Each row was made from one small tree. The marks that hang from a mark follow it in brackets, in the order of their numbers. Every link used is in the known rows. Write each row's tree.
Known rows:
z733{z96{z787}}: [ 29.8  -2.9  21.1  12.4  26.5  -1.9  20.9  24.4   8.7  -0.3   2.4   8.3
  -7.4 -20.7 -11.3   1.6 -16.1 -21.5  33.0  -7.2  27.1   1.3 -15.8 -13.4
   1.5  26.5]
z100{z96}: [ 13.3 -15.8  14.4  -8.3   6.8  13.6   7.6  -5.2  16.0 -16.7  -5.7   0.2
 -11.8 -45.2 -29.0  25.7 -35.9  23.2   5.1  -8.9   7.5   2.8  -3.2 -10.9
  -4.4   3.2]
z908{z301{z775{z100 z943}} z733{z96{z787}}}: [ 33.2  23.7 -15.1  -1.1  30.2  11.6  42.4  -2.6 -25.4 -11.8  -4.7 -21.7
  -4.0  28.2  25.7   2.6 -25.5 -11.1  33.4   6.7  16.0  14.3   5.7   3.8
   9.6  33.3]
z787{z96{z733} z785}: [ -5.8 -15.8  -7.3 -13.6 -20.5 -29.6 -24.6   3.9 -17.9   0.4  -2.2  24.8
  19.3 -43.7 -25.8 -15.7   2.6   1.7 -21.3  12.5 -35.4  -8.4 -12.6 -19.5
   6.9 -12.6]
z908{z301{z96{z733 z787} z775{z100 z943}}}: [-10.9  24.0 -19.9   4.2  34.8  10.8  -1.7  14.1 -28.8  16.6 -31.0  -1.6
  31.0  16.6  46.9 -19.9  13.2 -20.6  17.0  14.2  -4.0  -6.1  31.2  14.9
  -4.4  45.2]
z908{z733{z96{z100}}}: [ 34.0   0.1   3.2   4.6  -7.5  -5.9  31.3   6.7  -5.5 -20.8  22.9  -7.3
  -8.5 -15.5 -21.8  11.8 -23.5  -2.2  14.3 -10.6   4.0  17.9 -48.2  -6.2
  -5.3   0.3]
z908{z301{z775} z733{z96{z787{z785}}}}: [ 35.9   8.5 -18.3 -10.8  -4.5 -41.5  20.5  -1.6 -16.3  -3.5   2.1  -2.2
   2.0 -15.1 -13.7 -15.3 -24.1 -28.7  21.7  -5.2  15.3  17.4  -3.3 -22.8
  17.3   7.6]
z100{z96{z733 z787} z775{z943}}: [-14.6   0.3  25.9   8.5 -22.0  -2.0   0.8 -33.9  16.3   1.9 -11.9 -29.3
 -20.5 -11.4  -3.1  17.0 -32.4  10.7   3.4  32.3   0.8   4.1  19.5   8.5
  -8.3 -21.0]
z100{z775{z301{z908}}}: [ -1.6  -2.2   8.6 -31.3  -5.0  19.2   7.0  14.3   6.4 -21.3  16.8  -7.9
 -38.5   0.7 -10.6  12.9  -9.7  42.4 -19.7 -23.9  27.3  12.6  10.1   7.0
  -0.6 -20.8]
z100{z775{z943}}: [ -9.5   4.8  13.9   1.3   5.9  29.5  19.5 -17.9   5.2 -18.9  19.9 -11.0
 -25.0  -1.1  -7.2   6.6 -15.8  30.0 -12.9   4.7  26.7  14.1  23.5 -12.6
  -6.3  -2.6]
z787{z96}: [ 15.3  -1.1   6.8   2.5   8.2  16.1  -6.9  12.5  -8.8  -7.3  11.1   6.9
  -2.7 -34.6 -19.7  -3.4  -8.1   9.6 -19.9 -11.7 -11.9  -7.0   2.7 -23.5
   9.7  10.6]
z301{z96{z733 z787{z785}} z775{z100} z908}: [-18.5  -9.8 -13.8 -37.2   2.8 -33.0 -12.3  32.2  -9.4  11.9 -28.7  47.5
  63.6   4.0   7.5 -33.0  -1.4 -17.1  12.8   4.4  -0.5 -20.0  -1.8  18.7
  13.0  -2.0]
z908{z733}: [ 25.4  -9.2   5.8  -9.7   0.5  12.7  24.5   0.9 -22.1 -11.0  30.3   2.9
   2.3 -32.6 -26.4  -2.4 -46.8   8.5  -8.2 -15.2  22.7  20.4   0.7 -26.2
  -1.2  -5.4]
z733{z96{z100{z775} z787}}: [ 12.3  11.5  25.0  27.3  -4.8 -15.7  21.5  -2.3  36.5 -25.8  -7.5  -1.0
 -24.8   4.9  -5.3   7.8  -4.9 -20.9  22.9  -2.5  10.7   9.3 -25.5  11.9
 -18.1  -6.6]
z733{z96{z100}}: [ 18.7  -1.1   4.7  10.0  17.5   1.5  21.3  15.5  11.2 -27.3  -1.2   6.1
 -11.8 -16.8 -14.4  13.9   1.2  -2.9  25.3 -12.4   0.5   8.4 -48.3   2.1
 -16.2  18.8]
z100{z96 z775{z301}}: [  2.2   3.9  13.2 -17.4 -15.3  15.5   1.1 -31.0  27.7 -19.2   7.7 -17.2
 -55.3 -20.3 -21.9  34.8 -15.8  46.0 -10.1 -18.6  17.3  -3.3  16.1   1.4
 -14.4 -33.1]
z943{z775{z100 z301}}: [  5.8  20.5 -12.4 -12.4  10.6  40.3  -1.5  14.0   3.2 -34.5  10.6  21.5
 -25.0  11.0  11.2   4.6  13.3   4.8 -13.9 -21.2  23.8   9.9  -1.3  16.1
 -34.8  -7.2]
z908{z301{z775} z733{z96{z787}}}: [ 44.9  28.0  -9.9  -4.0   5.4 -11.5  23.7  11.9 -21.7  -3.2   3.1 -25.2
 -11.8 -15.8  -1.8 -10.3 -32.4 -23.0  23.5  -9.3  27.9  16.4   6.5 -15.4
  11.1  24.0]
z787{z96{z100{z775{z301 z943}} z733} z785}: [-26.3   2.3 -16.9   4.1 -37.8 -12.9 -25.5 -42.6  -6.0  -6.9   1.1  -6.3
 -19.0  15.1   0.9   8.1  46.2  15.6 -30.3  15.7 -56.9  -6.8 -13.8   9.5
  -8.1 -41.3]
z943{z775{z100{z96} z301{z908}}}: [  9.0   2.3  -5.7 -35.1 -11.5  24.7 -11.9  18.6  22.8 -35.2  -3.0   0.9
 -30.6  11.0   1.4  30.5  -7.4  33.5 -18.1 -11.5   7.1   6.3 -16.4  30.8
  -7.5 -20.0]
z775{z100{z96{z733 z787}} z301 z943}: [  0.0 -12.8   7.1   0.2  20.9  28.5   5.2 -18.7  -3.2   2.1 -26.7  -6.3
  -7.0  16.0  22.7  32.9  -5.1   9.7  27.3  19.4 -19.0 -10.6   0.5  26.4
 -19.1   1.0]
z733{z96{z100{z775{z301{z908}}} z787{z785}}}: [  5.9 -13.2  10.2  -3.6 -16.1 -38.2   6.7   4.8  38.5 -20.1  -5.4   7.9
 -23.0  30.0  -8.9  14.8  19.3  -6.9  13.1  -8.1  -7.4   6.4 -39.3  21.0
   1.9 -30.6]
z301{z96 z775{z943} z908}: [ -7.1  10.1 -14.5 -26.1  21.3  31.0  -6.7  25.7 -21.8  22.7  13.5 -10.7
  22.3   3.7  -0.9 -15.1  -0.7  21.6  -7.4  -9.6  25.4 -15.6  19.4 -14.7
  34.6  35.4]
z775{z943}: [  2.9  -9.7   3.7   3.0  29.7  39.6  18.6   1.9 -12.9  -7.2  13.1  -1.5
  -3.6 -11.3  -5.8   7.1 -14.8  15.3   3.1  -0.3  16.0  11.6   5.8 -20.6
  -3.8  26.0]
z301{z96{z733 z787{z785}} z775{z943} z908}: [-21.5  -7.2 -14.1 -21.2  -4.1 -21.3 -23.2  18.4 -23.2  41.7 -10.7  11.0
  52.4   5.4   3.7 -34.1   7.6 -16.7   4.7  20.5   1.6 -18.7  12.5  -5.8
  35.2  13.3]

Write each row's tree:
[-16.1  -5.9   8.2  16.9   0.2  -6.8  -7.5 -24.6  17.4  33.8  15.2   8.0
  -2.6  28.0   6.1  -7.0  28.6  -4.2 -13.0  -0.4  13.4 -18.3  34.9 -16.3
   9.8 -13.8] : z100{z775{z301{z96{z787{z785}}} z943}}
[ -6.0 -18.3  16.9   5.2  18.6  15.4  10.9 -14.8   2.2  -6.5 -32.7   1.3
  13.3   1.0  13.4  21.7 -29.0   3.7  28.7  32.2 -19.0  -1.1  -4.2  23.4
 -12.2   6.5] : z775{z100{z96{z733 z787}} z943}
[ 16.3  17.3 -12.4 -22.1 -37.3   7.2 -22.5  38.2 -16.8  21.8  53.1 -14.4
  -8.1   4.1  -6.1 -12.0  -1.5   8.0 -49.9 -23.4  31.5   5.5   4.4  -8.5
  19.8 -17.7] : z943{z775{z301{z96 z908{z733}}}}
[-10.9 -29.7  -4.1   0.1 -11.7 -38.3 -29.1  30.1   1.2  27.7 -16.6  27.0
  38.0  10.7   8.9 -12.9  34.6 -30.5   5.3  -5.5 -33.7  -7.1 -27.6  16.8
   4.8  -9.7] : z775{z301{z96{z100 z733 z787{z785}} z908}}
[  2.4  -9.7  -4.4  -8.5  49.6  59.7  23.0  -2.9 -15.1 -17.0   4.2   9.9
 -14.3  25.5  16.9  22.5  10.5  25.8  10.8 -10.5   6.6   0.1   1.0   6.6
 -18.9  17.4] : z775{z100 z301 z943}
[ -9.8   0.7 -16.4  21.9  18.1  -2.1 -12.8 -17.3   1.7  16.9 -13.7  26.1
  44.6  20.4   8.7 -24.4  25.9 -41.6  18.0  -1.2 -12.0 -21.2   0.8 -10.0
   7.9  15.2] : z301{z96{z100 z787{z785}} z775{z943}}
[  2.0   8.0 -17.8 -37.8  12.5  29.9  15.8  14.0 -34.0   8.7  21.5  -5.0
  32.3  29.1   7.7 -11.2 -24.0  27.6 -11.9  -6.5  21.0 -10.9  13.0   1.5
  33.3   9.6] : z301{z96 z775{z100 z943} z908{z733}}
[ -7.3  13.0  12.5  52.9   9.9  -4.7   5.4  -8.5  23.6   2.7 -12.1 -19.1
  -3.8  30.6  35.5  -4.3  17.3 -23.4  -5.8   5.4 -13.2  14.5  24.1   4.7
  -5.2  21.3] : z908{z301{z96{z100{z775{z943}} z787}}}
[ 18.8   5.6 -20.6  -2.9  -5.1 -37.4  -4.6  -0.5 -18.9  21.1   2.8  13.0
  36.5 -15.7  -2.7 -34.4 -15.9 -33.0  -6.0 -13.6   8.8  -0.4  29.2 -29.8
  20.4   8.7] : z908{z301{z96{z787{z785}} z775} z733}
[ 16.8  -3.6  12.8  29.5  30.8 -11.6  -0.2  34.9   5.9  20.3 -10.2   4.2
  14.5 -17.1  16.5 -16.4   0.0 -28.6   4.1 -15.4   9.4   4.4  26.8 -17.4
   4.1  42.9] : z908{z301{z96{z787}}}
[ -5.5   2.2  -4.8   1.4   5.7 -16.3  -9.0  36.8 -18.4  19.2  -6.1  -3.6
  11.4 -41.7  11.0 -14.1   5.0   0.9 -11.7  -3.8  -2.2   9.8  14.4  -7.9
  -7.6  32.8] : z908{z301{z96{z733}}}
[ -8.5 -22.1  23.3  10.5 -12.1 -16.5   8.1 -52.8  40.6 -10.1  -9.0   0.9
 -10.2  -0.5 -17.6  16.1 -27.9   8.8  -0.2  24.2  -0.4  -0.8  17.9 -12.4
   5.7 -31.2] : z100{z96{z787{z785}} z775{z943}}
[ -0.8  -1.3  -3.9   3.7  29.6  41.3  -4.0   6.2 -15.5  33.9  27.2  -9.1
  -6.1   4.5   6.9   5.9  29.1  17.8  -9.8 -16.9  14.7 -19.2  23.1 -22.3
   5.9  28.9] : z775{z301{z96} z943}
[ -2.5  14.0  -0.9  27.3 -18.9  -8.4  16.1 -19.0  -1.6  -1.1  18.7 -34.5
  -9.1  21.0  16.9   0.3  -4.9   8.3 -31.1   1.6  -7.3  22.9  16.9  -4.5
  -1.0  -2.1] : z908{z301{z96{z100{z775{z943}}}} z733}
[  2.0  12.5  21.9  36.0   6.2   2.7  25.1 -15.6  28.8 -16.2   0.2 -17.1
 -25.8  27.6   6.9  12.4   1.9 -15.3  24.7  13.2   6.9  10.7 -19.8   9.7
  -9.4   2.9] : z733{z96{z100{z775{z943}} z787}}
[-18.3 -18.5  -9.1  28.3   4.6 -14.9 -22.8  -8.5  -9.0  39.3 -11.3  16.7
  30.2  20.1  20.9  -7.7  49.7 -38.2  10.3   9.6 -36.1 -15.4 -12.3   5.8
  -6.8   3.5] : z775{z301{z96{z100 z733 z787{z785}}} z943}
[-22.2   1.0  -4.1   2.3 -49.3 -45.0 -22.9 -23.3  10.2 -24.6  -9.0  19.0
   0.6 -19.0 -18.4  -9.0  14.6   0.9 -30.0  14.4 -51.0   1.7 -21.7   7.8
 -13.3 -47.8] : z787{z96{z100{z775} z733} z785}
[-11.8 -10.9   2.0  16.6   8.3   7.2 -20.3  28.0 -17.5  38.5  -8.1 -13.8
  21.2  31.1  32.1   0.0  36.2 -21.4   8.9   6.5 -26.6  -9.0 -14.2  23.4
   7.8  18.5] : z775{z301{z96{z100 z733 z787} z908} z943}
[-14.2 -18.4  20.3  -6.6 -40.6 -49.2  -7.6 -33.6  31.8  -8.9 -21.9  12.9
  -0.7 -33.6 -26.2   6.5 -34.1   1.1   1.5  23.6  -5.5   4.1   5.1   4.1
 -10.5 -49.2] : z100{z96{z733 z787{z785}} z775}
[-11.1 -14.9  10.6 -11.4 -39.0 -35.3 -14.3 -38.2  26.2   0.7 -16.5   3.9
 -22.5 -19.6 -17.6  16.4  -9.2   9.1   1.1  10.6  -8.5  -6.3  10.5   8.9
 -15.8 -54.1] : z100{z96{z733 z787{z785}} z775{z301}}
[ -5.3 -27.3   6.0   0.7  -0.2 -32.0  -3.7   7.4  -5.8   1.2 -13.9  39.6
  28.6 -32.2 -15.0 -19.2 -15.4 -28.8  14.2  12.0  -3.7  10.2  -8.9  -9.9
 -11.2  -9.8] : z96{z733 z787{z785}}
[ -1.3  19.3 -14.0  -1.6 -18.4  12.3 -34.5  42.4   9.5   3.2  18.0  -0.6
  -6.4  17.0  11.8  -4.8  38.3  -7.9 -33.0 -26.1   3.9   1.0 -20.1  17.2
  -3.1  -4.5] : z943{z775{z301{z96{z100} z908}}}
[  0.4  10.8  -9.9 -35.7  11.0  13.5 -11.0  39.8 -11.5  11.7   8.0   5.9
  22.2 -20.6 -11.7 -20.8  -7.6  16.2 -10.0 -26.4  32.1 -15.4  12.8 -10.5
  25.2  22.3] : z301{z96 z775 z908}
[ -2.1  20.4  -8.6  28.7  27.5  27.9  -6.8  -3.9  -6.4  18.6 -10.7   2.7
  29.0  19.3  18.7 -18.2  18.7 -38.5  19.8  -8.2   0.6 -19.3   7.5  -2.0
   5.7  29.6] : z301{z96{z100 z787} z775{z943}}
[ -2.2  12.7   9.3  15.8  -0.6  10.8  27.7 -16.7  21.8 -27.0  10.7 -21.4
 -34.2  16.0  -4.0  21.6   6.0  18.2   8.5   7.6   6.6  11.6 -24.7   6.0
 -12.4   1.6] : z733{z96{z100{z775{z943}}}}
[-19.5   2.1 -14.0  -3.4 -46.9 -30.2 -30.2 -26.2   1.7 -15.4  -4.2   9.8
 -18.5  -6.3  -9.5   2.2  36.1   8.2 -29.6   2.0 -52.6  -6.3 -17.9  14.1
 -17.2 -53.5] : z787{z96{z100{z775{z301}} z733} z785}
[ -1.2   4.5 -12.6 -34.5  24.8  41.9   6.8  14.6 -23.7 -12.0   5.3 -11.8
   4.0   1.1  -8.3  -3.9 -18.1  25.9   3.8  -5.8  23.1   5.7   9.7  -8.9
  20.2  25.1] : z301{z775{z943} z908}
[-21.6   1.8  12.0 -11.8 -26.9   5.8   2.8 -35.4   9.7  -9.8  -2.2 -30.9
 -30.5 -22.1 -14.2  25.4 -30.5  45.3 -10.3  29.0   3.0   6.9  15.2   5.4
  -9.5 -22.6] : z100{z96{z733} z775{z943}}
[-26.1  13.4 -24.6 -18.1  -2.8  13.3 -19.2  24.9 -27.9  17.8  -6.7 -13.2
  32.4   7.8  11.9 -12.7  19.3   4.9  -0.3   7.4 -12.8  -9.6 -11.8  16.8
  12.1  21.6] : z301{z96{z100 z733} z775{z943} z908}
[-29.8  -4.8   1.7   9.0 -19.2 -21.3 -18.1 -21.4   2.0  42.4   7.5   1.9
   3.5  16.6  11.1 -12.2  28.8  -4.6 -10.6  15.4   2.6 -16.9  30.2  -4.9
   0.3 -22.0] : z100{z775{z301{z96{z733 z787{z785}}} z943}}
[ 16.9 -21.7   9.5  23.0  13.4 -35.0  12.7   4.7  24.9 -16.8 -15.6  32.5
  15.0  -5.1 -13.6   0.8   5.3 -40.2  34.2   0.7 -13.3   5.3 -49.6  -3.7
  -6.6   5.9] : z733{z96{z100 z787{z785}}}
[ -6.8  18.6  -0.6  21.3 -10.0  31.8 -10.0 -30.8   1.2 -13.6  10.5 -27.4
 -43.5  30.0   8.2  16.4  35.2  21.0 -27.2  -6.7 -34.7  -7.7   1.5   6.1
  -3.8 -17.2] : z787{z96{z100{z775{z301 z943}}}}
